What can hang from each mark
Q_980: Q_886
Q_388: Q_840
Q_906: Q_886
Q_886: Q_340 Q_840 Q_906 Q_973 Q_980
Q_840: Q_388 Q_886
Q_162: Q_973
Q_340: Q_886

Known rows, with every way that one mark hangs from another
Q_886[Q_340 Q_840 Q_906 Q_973]: 0.19  -0.54  -1.79  -1.23  -3.57  -0.51  -1.10  -2.13  3.71  1.26  6.55  0.76  -3.51  1.21  0.45  -3.36  3.02  2.78  -4.37  -3.37
Q_388[Q_840[Q_886[Q_973]]]: -0.21  0.23  -0.85  -1.27  -3.47  1.70  0.34  -1.15  2.98  -1.78  1.13  -3.32  0.21  1.27  -0.19  -0.82  -0.40  1.13  -0.64  -2.08
Q_980[Q_886]: -0.75  -0.63  -1.75  0.14  -0.62  0.84  -0.01  -0.59  -0.93  -0.80  -2.67  -0.53  -1.79  -0.31  -0.55  -1.61  -1.81  -0.24  -1.23  -1.85
Q_906[Q_886[Q_840]]: 0.03  -0.38  1.30  -1.94  -2.95  -0.99  0.38  -0.57  1.29  -0.39  2.39  1.65  -2.63  -0.70  0.67  -1.69  -0.18  2.02  -1.09  -0.51
Q_840[Q_886]: -1.35  0.04  -1.67  -1.47  -1.37  0.29  0.48  -1.61  1.75  -1.39  1.21  -1.53  0.34  1.27  -0.06  -2.08  -0.28  -0.14  -0.29  -1.14
Q_840[Q_388 Q_886[Q_973]]: -2.18  0.18  -4.04  -1.61  -2.96  -0.76  0.44  -1.42  1.48  -1.08  0.26  -3.22  1.90  0.23  -0.36  -1.95  -0.11  -0.99  -0.28  -1.64
Q_388[Q_840[Q_886[Q_340 Q_906 Q_973]]]: -0.28  0.18  -1.94  -1.73  -3.85  0.67  -0.71  -1.61  3.90  -1.35  3.38  -3.89  -0.96  1.73  -0.60  -1.64  0.87  1.61  -1.74  -2.56
Q_388[Q_840[Q_886[Q_906 Q_973 Q_980]]]: -0.17  -0.14  -1.55  -1.36  -4.46  0.41  -0.43  -1.84  4.73  -1.78  2.26  -2.98  -0.41  1.38  -0.50  -1.47  1.12  1.50  -1.72  -2.56
Q_886[Q_340 Q_840 Q_906 Q_980]: 1.07  -0.27  -0.97  -1.19  -4.80  -2.87  -0.92  -2.95  6.71  0.47  7.27  2.29  -4.29  0.30  0.40  -3.73  4.90  2.78  -5.04  -3.07
Q_388[Q_840[Q_886[Q_340 Q_906]]]: 0.18  0.35  -1.43  -2.03  -3.54  -0.08  -0.40  -1.59  3.44  -1.51  3.93  -3.94  -1.19  1.03  -0.65  -1.54  1.09  1.31  -1.50  -2.18
Q_980[Q_886[Q_840 Q_973]]: 0.21  -1.40  -1.33  0.14  -1.83  1.18  -0.25  -0.72  0.82  -0.26  -0.95  0.17  -1.16  -0.08  0.10  -1.71  -1.07  0.54  -2.52  -2.72
Q_162[Q_973]: -0.52  1.02  3.96  -0.19  -1.23  1.22  2.34  -1.55  1.01  -0.39  -0.04  1.92  -0.40  -0.22  0.37  -1.35  -0.98  2.27  0.30  -1.19
Q_340[Q_886[Q_840 Q_906 Q_973 Q_980]]: -1.27  -1.36  -1.34  -0.22  -3.01  -1.03  -1.50  -1.65  8.44  -1.00  1.92  0.19  -0.93  0.09  -0.17  -2.36  3.96  2.52  -3.47  -2.75
Q_886[Q_973]: -1.93  0.32  -1.27  0.31  -1.67  2.79  0.75  -1.05  0.18  -0.08  -1.62  1.05  -1.52  1.39  0.44  -1.77  -1.10  1.28  -0.79  -1.92
Q_886[Q_340 Q_840[Q_388] Q_980]: 0.89  0.69  -0.94  -0.73  -5.45  -2.50  0.48  -2.23  6.27  0.07  4.24  1.90  -2.45  -0.85  0.86  -2.80  3.59  1.75  -3.70  -2.56
Q_886[Q_340 Q_973]: -2.20  0.92  -2.39  0.21  -2.26  2.44  -0.32  -1.40  2.25  0.35  -0.04  0.66  -3.11  2.56  0.31  -2.62  -0.17  2.12  -1.97  -2.37
Q_388[Q_840]: 0.55  0.81  0.76  -0.74  -2.98  1.65  1.32  -0.72  0.76  -1.26  0.62  -1.52  -1.60  -0.30  0.03  -0.43  -0.48  1.43  -0.39  -1.74
Q_906[Q_886[Q_840[Q_388]]]: 0.00  -0.18  0.48  -2.20  -3.55  -2.04  0.56  -0.45  0.84  -0.35  2.28  0.85  -2.00  -1.69  0.51  -1.59  0.07  1.41  -0.92  -0.49
Q_906[Q_886[Q_340 Q_840[Q_388] Q_973]]: -0.85  0.00  -1.05  -1.86  -4.37  -1.17  -0.66  -0.70  3.07  0.20  2.57  0.56  -2.78  0.09  0.50  -2.31  0.40  2.41  -2.08  -1.34
Q_840[Q_388 Q_886[Q_340 Q_973 Q_980]]: -2.36  0.57  -5.05  -1.23  -4.65  -1.57  -0.62  -2.25  5.66  -1.09  0.95  -2.42  0.63  1.40  -0.40  -2.91  1.56  -0.01  -1.90  -2.28

Rows
0.44  -1.15  -0.71  -1.13  -2.98  -0.23  -0.01  -1.77  1.59  0.81  4.97  1.16  -2.02  0.02  0.55  -2.51  2.12  1.90  -3.20  -2.91 -> Q_886[Q_840 Q_906 Q_973]
0.70  -1.06  -2.87  -1.19  -2.53  -2.51  -1.08  -1.25  1.14  0.19  3.01  -1.54  -2.51  -1.41  -0.72  -2.61  1.34  0.16  -3.57  -2.86 -> Q_980[Q_886[Q_340 Q_840[Q_388] Q_906]]
-2.17  -0.34  -5.09  -1.73  -4.34  -2.69  -0.67  -2.41  4.00  -1.08  1.83  -2.76  1.06  0.40  -0.81  -2.83  2.09  -0.51  -1.84  -2.30 -> Q_840[Q_388 Q_886[Q_906 Q_973 Q_980]]
1.33  -0.87  0.16  -1.10  -4.24  -2.57  0.15  -2.59  4.61  0.03  5.62  2.62  -2.81  -0.88  0.56  -2.85  3.99  1.92  -3.83  -2.62 -> Q_886[Q_840 Q_906 Q_980]
0.26  -0.18  -0.62  -0.68  -3.65  0.16  1.39  -1.05  1.20  0.41  2.01  0.80  -0.15  -1.12  0.98  -1.58  0.82  0.90  -1.91  -2.42 -> Q_886[Q_840[Q_388] Q_973]
-2.19  -0.29  -4.30  -1.24  -3.58  -0.69  -1.83  -2.88  6.29  -0.86  3.06  -1.26  -1.35  3.25  -0.51  -3.69  2.22  1.35  -2.99  -2.64 -> Q_840[Q_886[Q_340 Q_906 Q_973 Q_980]]
-1.31  -0.87  -0.52  0.38  -2.90  0.26  -0.73  -1.24  8.49  -1.33  -0.08  0.81  -0.34  0.23  0.32  -1.82  2.80  2.44  -2.72  -2.41 -> Q_340[Q_886[Q_840 Q_973 Q_980]]
-1.50  -0.08  -3.45  -1.67  -3.18  -1.81  -1.38  -2.84  5.69  -1.08  3.95  -1.28  -1.62  2.21  -0.58  -3.57  2.52  0.94  -2.66  -2.13 -> Q_840[Q_886[Q_340 Q_906 Q_980]]
-0.25  0.20  -0.50  -1.78  -5.23  -2.84  -0.55  -1.28  5.05  -0.35  3.06  1.64  -3.31  -0.58  0.47  -2.55  1.75  2.38  -2.52  -1.12 -> Q_906[Q_886[Q_340 Q_840[Q_388] Q_980]]
-1.49  -0.10  -4.30  -2.15  -3.94  -3.77  -0.18  -2.39  3.34  -1.31  2.72  -2.77  0.77  -0.55  -0.88  -2.71  2.40  -0.92  -1.51  -1.78 -> Q_840[Q_388 Q_886[Q_906 Q_980]]
-2.25  0.87  -2.70  0.87  -4.05  1.63  -0.84  -2.23  6.05  -0.10  -0.55  2.21  -3.44  3.00  0.40  -3.16  1.25  2.68  -3.09  -2.81 -> Q_886[Q_340 Q_973 Q_980]
-1.33  -0.50  -2.73  -1.60  -2.77  -1.60  -0.60  -2.63  4.16  -1.39  2.89  -1.06  -0.58  1.42  -0.49  -2.96  1.88  0.35  -1.84  -1.81 -> Q_840[Q_886[Q_906 Q_980]]
-0.89  -0.69  -3.35  -0.50  -1.14  -0.67  -1.50  -1.24  0.41  -0.16  0.49  -1.32  -3.49  0.38  -1.11  -2.75  -0.01  0.40  -2.79  -2.50 -> Q_980[Q_886[Q_340 Q_906]]
-0.64  -0.89  -1.09  -1.38  -1.93  -2.59  -0.49  -0.94  4.70  -0.87  3.13  -1.73  -0.33  -2.24  -0.49  -1.75  3.54  1.04  -2.18  -1.90 -> Q_340[Q_886[Q_840[Q_388] Q_906]]
0.08  -0.28  -2.90  -1.62  -4.41  -2.05  -0.80  -1.97  3.09  1.32  6.48  -0.42  -2.58  -0.19  0.18  -3.20  3.41  1.87  -4.15  -3.35 -> Q_886[Q_340 Q_840[Q_388] Q_906 Q_973]
-2.25  0.23  -3.26  -1.13  -2.20  1.18  -0.76  -1.88  3.78  -0.86  1.48  -1.76  -0.43  3.08  -0.07  -2.80  0.04  0.88  -1.46  -1.96 -> Q_840[Q_886[Q_340 Q_973]]
0.09  -1.48  -2.88  -0.50  -2.34  -0.38  -1.71  -1.37  2.15  0.38  2.22  -0.68  -2.85  0.57  -0.47  -2.86  0.79  1.20  -4.09  -3.38 -> Q_980[Q_886[Q_340 Q_840 Q_906 Q_973]]
-0.34  0.50  -1.52  -1.00  -4.67  1.19  -0.42  -1.75  5.91  -1.80  1.65  -2.74  -0.68  2.11  -0.21  -1.52  0.74  1.82  -1.76  -2.53 -> Q_388[Q_840[Q_886[Q_340 Q_973 Q_980]]]
0.74  -1.24  -2.11  -0.94  -1.94  -1.45  -1.31  -1.34  1.55  0.15  3.07  -0.69  -3.12  -0.43  -0.53  -2.71  1.10  0.79  -3.73  -2.86 -> Q_980[Q_886[Q_340 Q_840 Q_906]]
1.15  0.08  0.18  -0.64  -4.85  -2.21  1.53  -1.88  4.19  -0.36  2.68  2.28  -0.94  -2.03  0.96  -1.92  2.67  0.92  -2.52  -2.09 -> Q_886[Q_840[Q_388] Q_980]
-1.36  -0.69  -1.29  0.11  -3.48  -0.79  -0.56  -1.12  8.16  -1.29  -0.16  -0.08  0.35  -0.75  0.13  -1.69  3.06  1.81  -2.57  -2.38 -> Q_340[Q_886[Q_840[Q_388] Q_973 Q_980]]
-2.17  0.17  -3.88  0.06  -4.26  -0.23  -1.87  -2.80  5.92  0.36  2.30  1.38  -4.34  2.73  -0.27  -3.90  2.93  2.81  -4.16  -3.34 -> Q_886[Q_340 Q_906 Q_973 Q_980]
